What can hang from each mark
A: J Q
Q: T Y
E: S U
Y: K Q W
S: A
T: R
R: T
N: R
K: U
W: Y

Every row comes from one small tree of marks. Brackets hold a mark, then the marks that hang from it, in alphabetical order. Every link used is in the known rows. Which tree was each row made from?
In the rows, zero is written as 128.
Known rows
[Y [K U] [Q T] W]: [161 175 123 145 153 113 109 160 137 156 160 126  99 100  87  94 126 147
  94 137 113 203]
[K U]: [157 128 106 113 148 134 106 157 130 163 151 112  93 128  91  99 147 119
 115 160 101 134]
[W [Y [K U] Q]]: [161 142 115 159 147  94  95 156 148 156 157 130 126 106  72  88 145 115
  99 138 111 200]
[N [R T]]: [151 125  75  76 174 113 106  83  91 123 156 105 136 148  57  84 152 184
 126 144 102 105]
[W [Y [Q [T R]]]]: [129 153 113  87 193 103 112 103 113 147 162 129 145 142  80  56 114 189
 118 113 108 173]
[E S U]: [160  89 106  75 130 165 116 140 131 161 148 115  87 118 120  96 145 120
  93 167  97 122]
[Y [K U] Q W]: [169 149 118 158 138 108 110 166 132 151 156 111 112  95  76  86 142 118
  89 143 119 203]
[A J [Q [T R] Y]]: [ 73 155  98  81 216 143 151  88 119 156 175 141 112 158  87  93  89 216
 125 135 125 137]
[E S]: [161 104 105  72 149 144 124 135 139 149 144 110 107 134 112  97 136 135
  97 148 105 125]
[T R]: [138 115  94  87 166 126 104 116 103 141 145 111 134 147  80  74 130 159
 124 141 105 134]
[Y [K U] [Q [T R]] W]: [151 171 109 145 162 106 113 141 113 144 151 126 128 100  81  74 121 159
  98 132 116 201]
[S [A J Q]]: [111 120  98  77 197 167 165 124 169 150 221  95  72 164  92 113 103 182
 113 136 118 140]
[A Q]: [133 118 104  81 179 155 114 127 136 149 181 102 107 138  78  84 131 171
 130 139 114 142]
[S A]: [152 123  98  84 165 142 133 143 147 150 181 113  85 162  95  97 119 148
 104 154  96 129]
[Q [Y K W]]: [137 151 109 151 141  95 107 150 108 158 130 147 126 131  63  98 119 132
  95 167 127 183]
[Q [T R] [Y [K U] W]]: [125 183  99 165 158  96 114 147  94 161 122 164 132 118  74  93 112 144
  96 170 120 176]
[E [S A] U]: [161  93  96  72 140 176 147 149 152 155 175 119  70 132 128  99 131 121
  76 175  89 113]
[Q [Y W]]: [130 147 113 118 157 108 126 143  98 167 136 133 118 144  71  87 121 135
  99 166 124 154]
[Q T]: [142 146 111  74 171 134 102 127 130 157 158 123  90 153  98 103 118 174
 125 142  99 137]
[W [Y [K U]]]: [155 139 106 167 138  93  82 165 138 163 141 138 125 119  67 110 142 108
 111 160 112 183]
[Q [Y [K U]]]: [145 145 101 159 139 111 101 161 133 165 128 158 106 120  82 107 136 107
  97 176 107 156]
[R T]: [154 130  92  81 162 122 101 105 114 138 166 108 117 145  76  94 142 166
 121 147  97 119]
[W [Y [Q T]]]: [141 157 126  87 183 107 108 119 137 159 171 129 115 143  86  76 117 176
 116 120 106 174]

Write each row's tree
[143 162 110 118 169 104 107 119 109 132 155 123 138 119  77  69 109 188
 102 119 118 204]	[Y K [Q [T R]] W]
[110 171 105 106 180 105 128 118  79 160 133 149 134 149  76  75 100 177
 107 154 121 151]	[Q [T R] [Y W]]
[135 186 112 165 149 101 112 165 118 174 130 164 101 118  81 112 116 130
  92 174 118 180]	[Q T [Y [K U] W]]
[143 165 106 148 170  93  98 131 128 148 152 145 142 111  77  75 124 157
 106 128 108 197]	[W [Y [K U] [Q [T R]]]]
[118 175  99 139 165  92 111 125  91 152 125 163 143 135  70  87  98 171
 102 157 122 181]	[Q [T R] [Y K W]]
[148 160 121 120 168  96  91 128 148 150 164 142 123 130  80  89 115 171
 109 119 110 203]	[W [Y K [Q T]]]
[119 160  92 120 169 106 102 115 109 148 128 170 131 143  83  90 102 174
 109 153 106 155]	[Q [T R] [Y K]]
[148 164 128  85 176 122 124 129 120 154 171 108 101 133  91  76 115 179
 106 123 115 177]	[Y [Q T] W]
[156 151 116  99 164 123  97 126 151 142 165 132  97 125  96  93 118 177
 108 119 100 181]	[Y K [Q T]]
[101 144 112  67 202 158 135 108 152 158 197 107  77 156  96 118 100 210
 136 123 119 148]	[A J [Q T]]
[112 158  97  87 184 117 119 107  98 156 134 157 124 155  90  77 106 178
 115 151 104 126]	[Q [T R] Y]
[152 156 102 127 166 120 103 130 132 140 153 135 118 107  95  78 127 161
 104 128  98 176]	[Y [K U] [Q [T R]]]
[155 133 116 132 154  92  91 135 142 144 159 128 136 125  67  81 130 142
 106 125 114 203]	[W [Y K Q]]
[ 90 141  99  68 213 154 137  90 129 146 189 108 108 155  89  98  97 223
 137 119 122 144]	[A J [Q [T R]]]
[129 177 112 139 154  98 107 144 114 162 134 161 112 137  76 108 102 158
  98 161 121 183]	[Q T [Y K W]]
[138 172 104 148 153 115 102 155 136 170 132 172  93 126  95 115 120 134
 100 170 102 156]	[Q T [Y [K U]]]
